Known rows, with every way that one mark hangs from another
Z_28(Z_590 Z_936): [-30  20   7   0  -4  20  -5  10   6  -9  14  11 -10   0  -5  14 -11]
Z_28(Z_731 Z_936): [-10  10  11  -1  -7  39  -7  -5  23  -5   9  -7 -24   8 -13  -5  -9]
Z_391(Z_731): [ -3   6  10  -6  -7 -12  -2   3   6  -3  -4  -4  -7  -6 -15  -2   7]
Z_28(Z_731): [ -3  -2  10   1  -2  25  -1  -2  12  -4   3  -2 -18   7  -6  -9   0]
Z_731(Z_28(Z_936) Z_590(Z_391)): [-13  17  -6   0  -8  21   0  -7   0   0   1  39   1 -16   9   2  -9]
Z_391(Z_197 Z_731(Z_28(Z_936) Z_590)): [-30  19   8 -18 -10  -3   5   4 -11   1  -9  32   4 -25 -17  -6   3]
Z_590(Z_28(Z_731) Z_391): [-16   6   5  20 -14  31 -15  -6  25 -10  13  14  -9  11   1 -11   5]
Z_590(Z_28(Z_936(Z_446)) Z_391(Z_197 Z_731)): [-41  23  23  24 -33   6 -31   4   8  -2   9  21   5 -14 -24  -9   6]
Z_391(Z_731(Z_28(Z_936))): [-11  16   9 -15  -6  -1   2  -3   4  -2  -6   1  -8 -11 -14 -11  -1]
Z_28(Z_590(Z_391(Z_197)) Z_731 Z_936(Z_446)): [-48  20  34  22 -25  59 -19  13  12  -6  19  31 -16  -9 -14   3 -10]
Z_731(Z_590): [ -5  -1  -6  -2   4  -1   1   2  -9   2  -4  26  -1 -11   5  10   0]
Z_590(Z_391 Z_731(Z_28)): [  3  11   4  -2  -9  26   0  -7  13  -4  -6  17   9   4   5 -15   3]
Z_28(Z_590(Z_391) Z_936): [-28  27   9   9 -14  36 -10   7  18 -11  21  20  -8   2  -1  15 -12]
Z_590(Z_28 Z_731): [-13   7  -1   3  -6   6 -14   0  12  -7  -1   5   5  12  -5 -12   8]
Z_936(Z_28): [-3 -5 -6 16 -6  7 -5 -5 -9  8 -3 -3 11 -3 10 -6  5]
Z_731(Z_28(Z_590(Z_391(Z_197)))): [-32  15   9   2 -10  21   7  10  -9  -7   6  39  17 -11  10  -1   1]

Rows
[-26  20  -1  -1 -14  21   2  -4  -4   2   1  46  13 -18   2  -2  -5]
Z_731(Z_28(Z_936) Z_590(Z_391(Z_197)))
[-17  18  16   2 -25   3  -5   6  10  -5   5  14   8  -9 -21  -7  11]
Z_590(Z_391(Z_197 Z_731))
[ -8  18   3 -14  -3  26  -2  -6  11  -2  -5   2  -2   5  -6 -15  -5]
Z_590(Z_731(Z_28(Z_936)))
[-37  22  12  19 -25  46 -15  10   5  -4   7  28  18   0   1  -5  11]
Z_936(Z_28(Z_590(Z_391(Z_197) Z_731)))
[-33  11  17  -2 -12  -4  -5   7 -23   8 -15  38   3 -37 -18  -7   1]
Z_391(Z_197 Z_731(Z_28(Z_936(Z_446)) Z_590))
[-33  24  18   4 -20  40  -8  14  13 -13  13  31   9   5 -10   4   6]
Z_28(Z_590(Z_391(Z_197) Z_731))
[-35  14  18 -14  -6  -5   9  16 -15 -10  -4  27   8 -17  -9  -6  10]
Z_391(Z_197 Z_731(Z_28(Z_590)))
[-12  16   2  14 -18  20 -19  -5  22  -9   5  16   8  15  -2 -10   7]
Z_590(Z_28 Z_391 Z_731)
[-32  12  17  13  -6  19 -16  13  -6  -2   8  16 -13 -11  -5  14 -13]
Z_28(Z_590 Z_936(Z_446))
[-24  20  19  10 -23  40 -16  -2   5   5  -4  24  10 -10 -11 -17  -2]
Z_590(Z_391(Z_197) Z_731(Z_28(Z_936(Z_446))))
[-47  15  15  14 -20 -10 -24   8 -12   2  -3  35   3 -25 -25  -2   5]
Z_391(Z_197 Z_731(Z_590(Z_28(Z_936(Z_446)))))
[-41  27  10   0 -14  34   0   7   1  -8  13  35   9  -9   1   0  -7]
Z_731(Z_28(Z_590(Z_391(Z_197)) Z_936))
[-44  36  18   2 -24  52 -13  12  22 -13  18  25   1   7 -17   4  -2]
Z_28(Z_590(Z_391(Z_197) Z_731) Z_936)
[-21   8  -1   2  -5 -23  -9   3  -5  -5  -6  28   1 -12  -9   1  12]
Z_391(Z_731(Z_590(Z_28)))
[-45  16   6  31 -23  12 -27   2  -7   4   7  48  11 -18  -4   2  -2]
Z_731(Z_590(Z_28(Z_936(Z_446)) Z_391(Z_197)))
[-30   2  25  43 -17  55 -21   6  -1   2   6  25 -10 -10  13  -1   1]
Z_936(Z_28(Z_590(Z_391) Z_731) Z_446)
[-31  34  15   2 -18  51 -15   7  29 -13  17  20 -10  11 -10   9  -7]
Z_28(Z_590(Z_391 Z_731) Z_936)
[-17   8  -2   1  -8  10   7  -1 -14   1  -6  50  22 -20  10  -4   3]
Z_731(Z_28 Z_590(Z_391(Z_197)))
[-37  24  16  26 -31  32 -34   1  15  -1   9  22  11   1 -18 -12   2]
Z_590(Z_28(Z_936(Z_446)) Z_391(Z_197) Z_731)
